Every row comes from one small tree of marks. The marks that hang from a mark follow it in brackets, in the order of their numbers. Every link used is in the known rows. Which tree was each row made from?
In the rows, zero is written as 128.
Known rows:
q494(q164): [137 130 136 133 133 112 111 127 127 129 102 140 106 134 111 131 129 138
 120 114 132 140 145 126 144 128 139 120 129 119 106 136 114 109 115 126
 113 145 129 121 129 127 136 122 131 115  73 131 113 122 130 137 151 121
 141 141 113 127 126 179 117  99 121 119 120 113 125 120 139 133  94 147
 133 120 120 139 124 113 130 120 132 115 120 127 126]
q164(q147 q424 q480 q494): [116 123 131 116 128 138 132 134 139 127 150 122 140 121 134 127 134 106
 136 130 129 127 112 131 136 129 118 123 133 149 114  90 135 120 114 127
 140 142 136 117 143 149 138 116 130  76 147 120 140 121 123 124 124 124
 115 146 141 130 129 119 128 106 182 118 123 157 118 116 132 128 129 116
 128 121 128 158 104 142 129 138 119 148 140 128 140]
q424(q737): [158 124 131 144 137 124 124 127 115 118 140 153 134 134 131 146 124 150
 122 136 116 123 123 129 107 133 128 133 127 114 126 168 107 109 119 134
 140 137 114 143 143 115 124 136 124 176  78 140 124 153 125 138 109 128
 138 112 103 110 122 149 147 134  91 136 141  94 143 140 129 130 141 152
 125 125 122 117 146 106 114 123 134  88 122 140 117]
q424(q164(q480 q494) q737): [156 113 130 151 129 133 110 104 156 126 142 174 118 137 125 128 137 122
 137 126 153 115 120 129 147 128 117 137 126 166 140 160 119 132 120 130
 119 130 145 117 153 122 143 131 125 178 108 140 122 129 106 119 128 138
 127 125 123 137 133 123 146 106 103 112 105 164 142 115 136  57 146 149
 124 118 135 111 140 148 130 116 116 117 140 104 134]
q494(q164(q147 q424 q480(q985))): [115 142 129 121 131 125 134 145 116 147 113  94 104 124 123 127 129  95
 132 124 108 171 126 136 149 119 130 123 135 128 112  99 137 106 119 123
 128 115 140 127  97 145 125  80 133  10 179 111 136 122 134 103 104 118
 113 139 119 138 133 105 119 126 170 129 121 121 111 179 123 142 104  93
 131 130 122 165 103 131 136 126 126 151 105  91 154]
q164(q480): [145 101 133 130 144 121 126 126 150 138 120 141 119 133 107 129 136 109
 114 128 116 137 133 127 115 115 134 138 139 129 117 129 134  84 117 150
  95 127 129 115 125 135 123 118 124 143  73 133 126 137 118 115 124 136
 126 124 113 111 131 149 131 136 132 131 125 111 123 164 139  53 130 156
 136 116 138 160 135 141 124 121 131 116 110  99 139]
q164(q147 q480 q494): [129 108 135 122 130 144 119 122 157 137 145 148 123 125 117 134 121  92
 145 139 123 138 119 125 125 119 120 133 137 144 113 118 128 120 125 115
 121 136 138 103 141 154 134 138 139 155 103 145 137 123 122 115 116 142
 123 155 133 128 133 127 133 106 163 103 111 172 120 137 134  97 132 130
 129 103 131 147 110 151 131 144 120 147 162  99 150]
q210(q424(q164)): [165 119 134 170 133 101 111 117 145 109 129 156 129 151 112 126 143 154
 123  98 154 114 137 120 158 123 131 128 122 138 143 169  96 109 132 153
 100 173 144 124 137  98 142 136 117 135 118 129 125 135 117 125 169 119
 135 118 121 147 123 169 148 103  91 118 136  79 136 109 139 141 119 155
 134 155 117  99 157 115 135 107 129 102 135 138 114]
q164(q147 q424(q737) q480): [138 129 125 136 133 137 125 135 105 108 167 123 138 124 146 146 123 117
 110 143 108 142 105 136 119 121 122 137 139 133 126 138 124 111 108 117
 147 125 137 143 130 135 123 114 134  57 157 122 144 137 125 111  64 116
 110 119 104 111 127 114 148 125 145 138 137 114 128 148 130 155 142 115
 123 128 123 128 114 112 111 131 120 109 117 124 133]
q210(q424): [157 124 133 177 135 116 125 116 137 114 138 151 138 136 120 128 133 147
 125 116 130 117 139 122 135 134 130 123 130 113 134 177  97 100 125 129
 130 162 108 131 139 112 127 138 128 184  79 138 122 159 126 130 141 124
 136 126 118 127 123 175 143 146  97 127 141  68 137 125 130 131 118 155
 133 130 135 121 149 112 117 114 134  98 130 162 117]
q164(q424(q210 q737) q480): [148 138 122 160 128 122 129 117  95  94 157 119 145 123 151 130 134 129
 105 142 112 125 126 139 113 144 129 127 135 131 131 173 134  79 122 120
 153  88 117 164 132  99 117 122 141 141 105 122 130 158 120 117  36 109
 123 104 105  95 131 129 157 147  92 143 133 105 139 127 125 122 147 135
 118 124 149 111 135 117  97 113 122 105  97 127 109]
q147(q164(q494)): [109 118 133 101 118 138 114 123 155 131 117 143 124 135 111 123 129 139
 139 133 149 108 141 112 130 116 129 114 125 132 126 111 131 174 121 124
 108 141 122 113 153 148 133 156 122 186  88 138 116 114 121 149 209 142
 149 141 146 143 128 165 107  92 144 126 132 159 126  78 122 110 123 141
 128 106 132 120 118 126 134 132 133 131 137 161 128]
q210(q424(q164(q494) q737)): [165 130 130 187 118 131 104  97 148  99 155 175 137 147 137 123 132 164
 151 106 159  90 126 122 163 147 113 127 115 151 149 204  84 142 125 116
 148 169 126 136 164  96 147 155 123 224 107 142 119 144 114 126 145 123
 135 125 126 151 127 145 159 109  65 113 117 127 153  76 129 200 128 146
 123 143 135  59 152 125 119 110 123 104 158 166 114]
q147(q164(q424 q480)): [105 112 130  84 124 123 128 139 133 126 111 115 128 130 116 126 144 110
 103 133 129 121 140 120 138 100 138 118 137 131 123  81 150 134 115 145
 101 110 148 128 121 148 114 114 120  73 138 108 132 122 119 131 155 121
 129 123 122 128 125 143 105 105 177 153 143 119 117 122 122  95 136 134
 133 121 131 141 109 130 129 126 130 123  80 136 126]
q480(q985): [146 118 131 133 146 121 148 137 127 155 103 113 121 135 114 131 129 120
 123 123 110 144 136 127 105 125 132 137 124 104 129 129 119 108 138 159
  97 135 109 121 113 119 114 117 111 172 105 132 119 134 135 140 155 138
 134 117 124 121 124 137 129 162 119 143 143  82 128 174 120  65 127 149
 134 139 121 161 151 126 134 124 141 118 118 115 130]
q494(q164(q480)): [138 121 134 140 131 114 110 117 147 135 104 134  93 130 106 127 132 115
 121 126 123 146 141 129 143 112 138 121 140 127 112 134 130  96 109 121
 103 124 136 119 121 138 133 111 134 121  63 129 117 127 122 108 106 133
 131 144 109 123 134 165 119 112 136 115 106 123 122 145 136  84 102 135
 139 103 135 148 114 137 127 119 127 128 108  92 142]
q424(q210): [149 124 130 147 135 111 129 124 113 113 139 132 130 132 123 132 127 140
 120 127 119 133 147 130 108 140 140 127 131 114 126 176 118  85 142 136
 115 127 117 136 133 101 126 150 139 165  55 139 121 143 123 141 119 115
 139 117 116 101 131 175 144 139  90 128 133  99 132 122 136 114 123 157
 130 112 137 127 145 107 120 128 133 108 129 122 110]
q480(q164(q424 q494)): [ 96 140 125  95 121 130 138 135 119 133 111 114 153 113 138 110 126 165
 128 120 158  95 129 130 129 150 128 116 120 116 128  68 143 165 125 139
 161 146 108 123 134 130 129 125 112 140 139 112 123 113 147 153 149 116
 133 136 157 129 119 124 109 137 145 133 136 135 127  85 146 123 124 132
 133 135 122 123 141 133 130 138 134 144 145 184 114]
q424(q210 q737): [162 136 125 170 131 125 125 116  98  95 150 141 138 131 139 144 122 154
 119 140 115 124 129 132 100 145 135 131 130 115 132 216 110 100 136 117
 141 106 111 156 142  91 125 160 144 201  62 145 124 159 125 138  62 124
 139 107 103  99 128 153 157 149  68 133 133  99 147 121 130 139 142 149
 120 117 138  96 150 100 106 124 127  94 126 130 105]
q424(q164 q210 q737): [170 132 127 167 130 112 117 115 105  97 149 160 128 141 132 134 127 157
 121 124 137 122 134 131 122 140 134 136 120 134 141 202 112 104 145 129
 111 118 141 149 138  83 135 153 143 136 111 138 126 138 110 140 110 118
 137 101 103 113 133 144 158 103  60 122 128 111 147 110 138 175 137 154
 121 136 127  78 151  96 125 115 124  93 129 101 107]
q147(q164): [119 116 132  94 124 123 120 128 142 135 112 138 120 137 105 135 130 131
 120 128 131 126 146 114 121 104 143 124 128 114 124 120 132 144 127 145
  85 132 138 122 134 140 117 145 122 122  98 129 122 117 118 143 182 137
 146 126 122 130 124 173 109 100 149 137 146 108 124 116 124 123 121 143
 134 121 119 129 121 110 134 132 140 105 109 141 121]
q985(q480(q164(q147 q424 q494))): [ 87 145 124 103 119 143 148 150 117 142 128 112 159 102 141 133 123 155
 123 122 123 125 112 137 113 133 127 132 123 107 133  37 146 181 124 139
 149 114 115 130 112 147 130 124 122 123 192 130 121  95 154 135  92 127
 119 139 146 139 120  86  95 166 139 119 136 179 119 130 143 191 131  89
 132 132 110 138 126 146 138 145 135 152 163 173 132]
q480(q164(q147) q985): [107 127 123 113 138 134 146 142 121 157 107 114 116 116 120 128  97 126
 138 140 111 161 127 130 109 107 132 141 128  93 132  92 141 143 149 132
 106 124 121 117  78 142 114 136 126 113 162 145 141 113 157 131 119 150
 132 135 131 128 125 105 105 176 128 128 133 120 115 186 135 150 127 116
 139 142 111 136 131 130 141 148 139 137 143 106 143]
q480(q164(q147 q424 q494) q985): [ 84 144 122  92 124 144 151 150 114 150 112  99 142 107 141 118 112 136
 142 127 131 132 121 133 126 133 125 126 119 107 130  63 139 185 146 120
 161 136 116 116 105 144 122 126 118 110 195 121 140 107 160 134 133 133
 123 140 164 142 121  82 102 164 157 129 134 151 117 135 125 161 128  94
 130 144 114 140 129 138 138 147 134 166 151 155 135]

Which tree is each row?
[115 109 124  97 133 126 136 125 157 158  97 118  99 133 102 126 128  91
 123 143 110 143 142 117 115  91 134 135 136 128 131 127 147 125 136 144
  72  93 134 115 100 149 106 124 122 145 119 133 125 127 124 114 151 153
 134 123 124 131 131 115 106 148 159 146 130 121 116 185 111  41 138 130
 136 119 145 152 121 145 138 124 135 127  88  93 146]	q147(q164(q480(q985)))
[114 124 127 113 128 144 143 136 136 151 135  96 127 122 131 124 133  86
 138 131 113 148 114 132 124 133 116 126 130 141 122  89 139 118 134 128
 148 135 120 117 121 148 125 105 122 103 176 120 136 120 134 124 135 131
 110 141 151 135 131  85 126 141 167 128 125 149 118 158 115  90 129 106
 125 134 136 169 117 150 135 137 123 165 139 115 144]	q164(q147 q424 q480(q985) q494)
[150 128 132 145 127 140 107 122 135 115 153 174 124 139 136 146 121 139
 150 121 147 121 111 126 140 126 117 134 118 154 133 150 103 159 128 111
 123 157 151 120 156 124 156 158 128 112 156 142 131 116 116 131 140 135
 128 129 123 143 129 126 150  68 112  99 118 166 141  94 140 208 133 130
 117 132 106  88 126 118 138 136 120 125 178 108 130]	q424(q164(q147 q494) q737)
[157 128 136 169 121 119 110 103 161 114 140 163 134 146 119 116 145 148
 148  96 167  96 136 121 169 140 119 121 116 151 142 168  95 129 131 138
 122 185 133 119 158 102 153 147 122 196 108 130 118 130 112 130 186 123
 139 135 139 154 129 161 146  98  92 105 120 120 140  77 140 157 114 148
 129 140 128  97 145 135 137 114 128 121 156 149 120]	q210(q424(q164(q494)))
[ 92 125 123  83 120 138 138 132 150 154 104  88 126 128 119 112 141 102
 124 130 134 120 135 121 129 121 121 120 127 137 135  87 151 154 129 137
 122 108 122 120 125 154 114 108 113 139 162 115 125 120 126 127 183 139
 127 133 155 146 130  93 101 137 162 146 129 149 120 127 100  53 132 108
 128 132 147 147 116 155 136 129 131 156 104 138 138]	q147(q164(q424 q480(q985) q494))
[126 110 128 123 135 145 136 127 158 158 137 123 110 125 118 135 119  83
 149 142 113 157 120 125 119 117 116 140 132 139 123 124 132 112 139 119
 123 126 120 101 117 153 124 123 132 167 127 146 135 126 131 107 122 157
 122 145 138 133 134  90 124 143 148 117 111 166 119 179 121  74 134 117
 129 119 139 157 115 162 136 141 122 159 150  89 159]	q164(q147 q480(q985) q494)
[ 99 148 120 113 120 151 122 143 101 112 143 133 150 106 160 137 108 167
 144 141 142 103 111 133 128 150 121 119 123 118 132  99 131 186 123 107
 184 137 115 138 130 136 135 145 129 118 178 125 140 120 151 139  98 122
 123 137 146 129 119 103 126 134 125 123 132 157 132  95 139 220 134 105
 120 124 112  93 122 119 120 148 122 131 159 178 116]	q480(q164(q147 q424(q737) q494))
[151 119 126 143 138 108 138 115 138 138 120 129 103 140 110 116 138  93
 126 120 126 148 144 131 120 117 136 145 128 138 145 174 139  78 158 147
  75  96 147 128 103  99 124 127 133 126 125 136 127 129 110 113 120 138
 130 109 121 123 140 109 137 147  94 129 113 120 128 174 126  53 133 138
 132 132 141 133 144 143 142 117 126 137 116  47 137]	q424(q164(q480(q985)) q210)
[130 143 129 144 117 105 121 127 110 107 125 113 118 124 128 116 141 127
 111 122 129 129 145 136 145 139 139 114 134 127 112 151 138  86 122 112
 138 107 131 148 126 112 133 108 150  57  85 112 120 136 120 113  73 103
 127 134 114 114 136 151 130 116 128 126 112 135 124 116 131 132 107 122
 131 108 150 137 115 121 116 115 120 133  97 113 119]	q494(q164(q424(q210) q480))
[ 97 133 128  89 132 127 136 157  99 128 126 111 146 114 136 126 111 154
 117 127 134 129 122 130 118 122 136 124 130 105 120  59 145 158 131 136
 130 143 134 129 107 138 124 122 130  29 191 117 144 108 152 143 120 116
 124 131 135 122 120 126 109 134 158 130 144 113 116 128 142 183 121 112
 136 143  97 134 118 112 135 146 131 126 136 152 123]	q480(q164(q147 q424))
[128 134 128 142 123 149 122 125 124 111 165 131 140 122 156 136 124 113
 135 148 118 119 100 132 127 139 112 127 134 154 121 128 122 132 111  99
 170 131 127 133 150 142 137 125 136 110 152 125 138 132 123 120  81 120
 113 138 126 129 128  97 146 113 151 120 122 148 132 120 129 144 146 107
 118 121 130 124 108 129 113 133 115 129 139 136 134]	q164(q147 q424(q737) q480 q494)
[150 148 124 154 127 118 134 134  78  89 157 123 156 126 154 139 135 159
 105 128 114 116 127 137 106 161 130 129 125 118 131 181 120 106 130 124
 168 122 106 169 146  89 123 135 141 139 104 117 125 156 130 142  79  96
 130 101 108  96 126 135 156 149  85 146 144  86 144 107 127 167 139 144
 117 138 131  97 145  87 103 123 125  97 115 155 100]	q164(q424(q210 q737))
[101 139 120  93 138 114 159 149  98 154  89  89 143 115 134 112 123 148
 117 118 122 130 135 134 111 133 140 129 121  92 134  71 143 146 140 159
 138 118 108 134  90 122 106 107 108 101 171 110 127 119 156 143 140 121
 128 114 142 121 113 110 101 189 130 156 152  79 121 155 129  99 125 127
 137 157 110 147 154 130 133 129 140 134 114 155 119]	q480(q164(q424) q985)
[106 128 123 115 130 138 144 128 139 161  85 122 124 113 124 112 113 145
 146 131 136 119 138 129 113 132 127 131 118 106 135  97 142 165 145 135
 132 127  97 111 107 133 120 138 112 211 113 140 122 122 153 141 153 151
 139 135 156 135 123 115 103 175 111 127 118 135 126 153 127  81 128 130
 137 131 128 137 151 153 140 139 141 155 142 135 135]	q480(q164(q494) q985)
[109 103 130  93 116 138 112 115 173 135 112 141 112 130 103 124 132 105
 132 145 141 115 141 114 133 102 128 116 136 145 126 114 144 146 120 122
  92 116 136 107 140 159 128 144 130 177  83 134 122 119 115 124 162 151
 138 145 140 137 134 140 106  95 158 121 116 168 124 108 117  73 133 136
 131  94 146 131 110 151 132 132 130 137 118 130 138]	q147(q164(q480 q494))
[ 89 149 122 107 113 134 125 141  98 105 147 109 157 102 147 121 110 156
 142 128 145 114 133 134 121 148 131 114 123 115 129 106 145 162 147 100
 162 127 118 133 120 125 137 154 151 109 153 126 139 120 148 145  83 114
 130 144 156 122 126 117 120 136 132 116 125 168 124  90 144 233 123 109
 126 124 128 104 115 122 129 153 124 153 170 165 111]	q480(q164(q147 q424(q210) q494))
[142 109 129 130 143 122 133 133 152 153 120 128 101 142 108 136 131  77
 143 127 122 171 124 128 135  96 130 154 130 147 134 122 137 111 146 151
  65 128 165 105  94 136 129 113 123  59 192 134 141 108 116 108 147 151
 117 125 120 140 135 100 131 116 145 118 124 129 115 193 132 110 138 122
 135 147 119 157 126 148 155 128 123 137 128  44 155]	q424(q164(q147 q480(q985)))
[130 123 135 139 129 125 108 124 141 132 124 135  91 126 105 137 120  93
 136 135 119 164 130 128 148 100 136 119 144 131 103 137 126  98 118 105
 105 130 153 113 113 151 135 114 148  57 105 137 134 117 123  97  96 136
 125 156 106 130 135 155 118  98 154 104 106 144 114 156 141 146 105 116
 135 107 127 148 101 131 133 134 121 139 121  80 157]	q494(q164(q147 q480))
[ 99 142 128  95 107 130 124 128 116 104 135 113 149 127 135 120 138 150
 126 129 148  98 147 120 135 142 130 101 122 130 129 118 140 159 135 118
 136 120 118 138 158 124 130 153 139 144 110 117 116 128 121 156 162 111
 141 129 148 129 127 146 115 108 137 134 137 144 128  52 116 179 120 126
 122 114 141 100 116 116 126 132 128 137 122 172 102]	q147(q164(q424(q210) q494))
[178 131 131 189 131 113 108 108 134  94 150 172 134 153 132 131 133 157
 128 106 145 106 132 124 156 134 124 130 121 135 150 208  87 114 124 127
 124 151 139 146 148  87 139 146 122 172 119 136 124 154 115 126 120 125
 135 105 104 138 123 146 163 114  62 125 136  82 150 113 133 179 132 148
 128 152 125  72 154 105 119 103 125  74 126 140 113]	q210(q424(q164 q737))
[ 96 130 132  84 115 135 124 139 134 129 115 117 144 139 128 120 144 153
 123 121 152  93 139 114 142 130 126 106 123 133 124  86 131 182 124 137
 134 149 124 120 157 142 130 132 116 115 136 108 117 112 126 155 214 119
 139 137 156 141 122 150 109  82 162 138 140 137 127  66 120 138 121 128
 123 124 122 121 121 117 134 135 134 132 120 186 113]	q147(q164(q424 q494))
[133 150 124 157 117 141 122 131  87  88 179 133 158 121 168 136 119 150
 137 130 127 117 109 135 121 165 115 121 123 137 126 167 113 137 133  87
 189 130 114 155 158 110 138 154 152 132 139 130 134 139 130 140  81 106
 125 127 128 117 130 118 158 115 106 119 131 154 142  88 125 236 136 112
 108 122 133  88 118  99 108 137 120 124 159 154 105]	q164(q147 q424(q210 q737) q494)
[134 113 128 125 138 133 145 117 164 161 112 122 110 128 115 120 131  89
 137 137 123 139 133 129 116 128 119 141 129 131 133 127 136 110 136 136
 118 117 107 111 121 139 120 114 117 224  89 138 121 132 125 121 145 152
 128 137 145 129 131 108 124 167 131 125 113 137 125 167 115   4 138 140
 132 117 148 165 141 168 133 126 134 155 130  97 148]	q164(q480(q985) q494)
[119 135 127 110 122 128 122 138 107 104 122 124 141 135 141 137 133 153
 100 135 127 109 127 122 129 123 130 120 126 121 128 133 121 158 112 132
 135 119 126 148 147 128 115 132 122  98 149 113 127 129 124 146 141 117
 135 110 114 127 119 148 122 108 137 156 161  91 135  88 114 178 136 130
 121 133 116  98 122  94 115 124 130  93  94 182 106]	q147(q164(q424(q737)))
[135 140 123 138 129 143 150 119 125 137 130 110 133 125 151 119 139 110
 130 136 118 124 113 137 123 150 110 142 126 139 137 142 132 122 120 127
 169 110 105 142 135 129 118 104 113 186 139 120 126 147 130 119 113 129
 118 119 135 126 128  80 138 173 116 144 125 123 138 155 103  52 146 123
 121 126 142 144 140 147 115 118 123 137 110 127 134]	q164(q424(q737) q480(q985) q494)
[136 149 124 146 130 120 139 128 111 133 108 103 104 131 142 123 132 115
 114 126 115 140 123 140 136 137 127 127 131 123 123 153 124 112 110 117
 160 103 117 149 112 126 117  84 120 108 138 113 123 143 133 108  85 114
 120 124 109 131 129  99 128 146 120 145 121 102 131 168 111 120 123 113
 126 129 140 135 125 122 117 105 126 127  83 121 134]	q494(q164(q424(q737) q480(q985)))
[133 115 131 129 133 132 129 121 169 157 127 135 102 138 111 124 128  89
 161 123 138 155 122 127 141 107 116 142 126 163 135 120 133 132 150 135
  94 139 159  95 114 142 142 127 124 104 172 139 140 107 116 112 147 150
 119 142 144 153 134  89 127 111 140 107 102 181 120 161 125  82 132 114
 129 143 127 147 123 164 156 129 121 168 159  59 160]	q424(q164(q147 q480(q985) q494))
[123 120 132 115 136 126 132 146 122 125 146 108 136 127 125 133 133 102
 113 133 111 144 117 130 131 115 128 128 139 131 114  94 141  96 122 138
 124 131 151 125 125 143 127 112 133  39 167 117 143 126 124 120  97 116
 109 126 117 119 128 129 130 111 180 129 141 119 115 146 138 131 130 124
 130 136 119 163 107 126 128 134 125 128 116 111 138]	q164(q147 q424 q480)
[122 139 128 128 132 109 142 139 124 151  98  90 102 132 127 114 139 111
 113 116 114 148 139 135 141 128 133 120 132 126 114 114 138 102 120 139
 137 109 125 132 106 131 119  77 119  68 135 106 119 126 134 107 127 118
 123 132 123 134 128 110 112 146 144 141 123 104 119 167 118  69 107 119
 133 140 136 169 122 133 129 111 131 143  88 113 141]	q494(q164(q424 q480(q985)))
[136 141 128 148 134 131 133 143  90 103 158 121 150 129 155 147 121 148
 117 136 111 134 103 133 116 140 126 132 128 116 119 128 110 136 115 121
 158 142 126 148 142 124 126 127 131  62 165 121 138 133 132 134 113 109
 121 115 108 119 123 128 147 112 132 135 151  94 134 127 133 190 138 123
 120 142 105 116 122  92 115 130 124  96 130 155 115]	q164(q147 q424(q737))
[152 107 129 132 147 112 138 124 155 161 101 128 102 144 106 121 138  86
 124 115 124 153 133 129 136 105 134 150 126 141 138 125 136  98 143 173
  63 122 154 109 101 122 123 107 110 121 143 127 127 121 114 117 162 145
 125 112 122 138 133 114 129 143 123 130 124 111 122 188 130  16 136 145
 136 153 126 164 148 155 148 112 129 132 112  58 145]	q424(q164(q480(q985)))
[109 154 121 127 105 140 119 122 104  88 153 133 150 125 152 129 129 168
 130 138 143  92 131 124 122 151 123 112 122 134 137 168 126 166 130  91
 164 109 109 156 160 115 125 157 146 174 122 127 122 136 122 148 130 112
 141 117 137 124 128 125 132 109 108 141 136 146 142  60 114 201 137 124
 112 115 144  74 113 102 110 131 126 113 120 182  98]	q147(q164(q424(q210 q737) q494))
[101 132 127 119 122 149 136 135 141 154 122 141 140 104 124 139 110 146
 137 137 119 139 118 132 106 118 131 141 128 102 128  68 143 174 129 126
 128 111 117 119 105 153 131 141 127 172 133 152 124 101 152 132 107 155
 125 147 141 137 124 100 101 166 124 106 119 198 117 154 141 177 130  99
 135 119 116 135 125 160 141 142 137 152 174 153 143]	q985(q480(q164(q147 q494)))
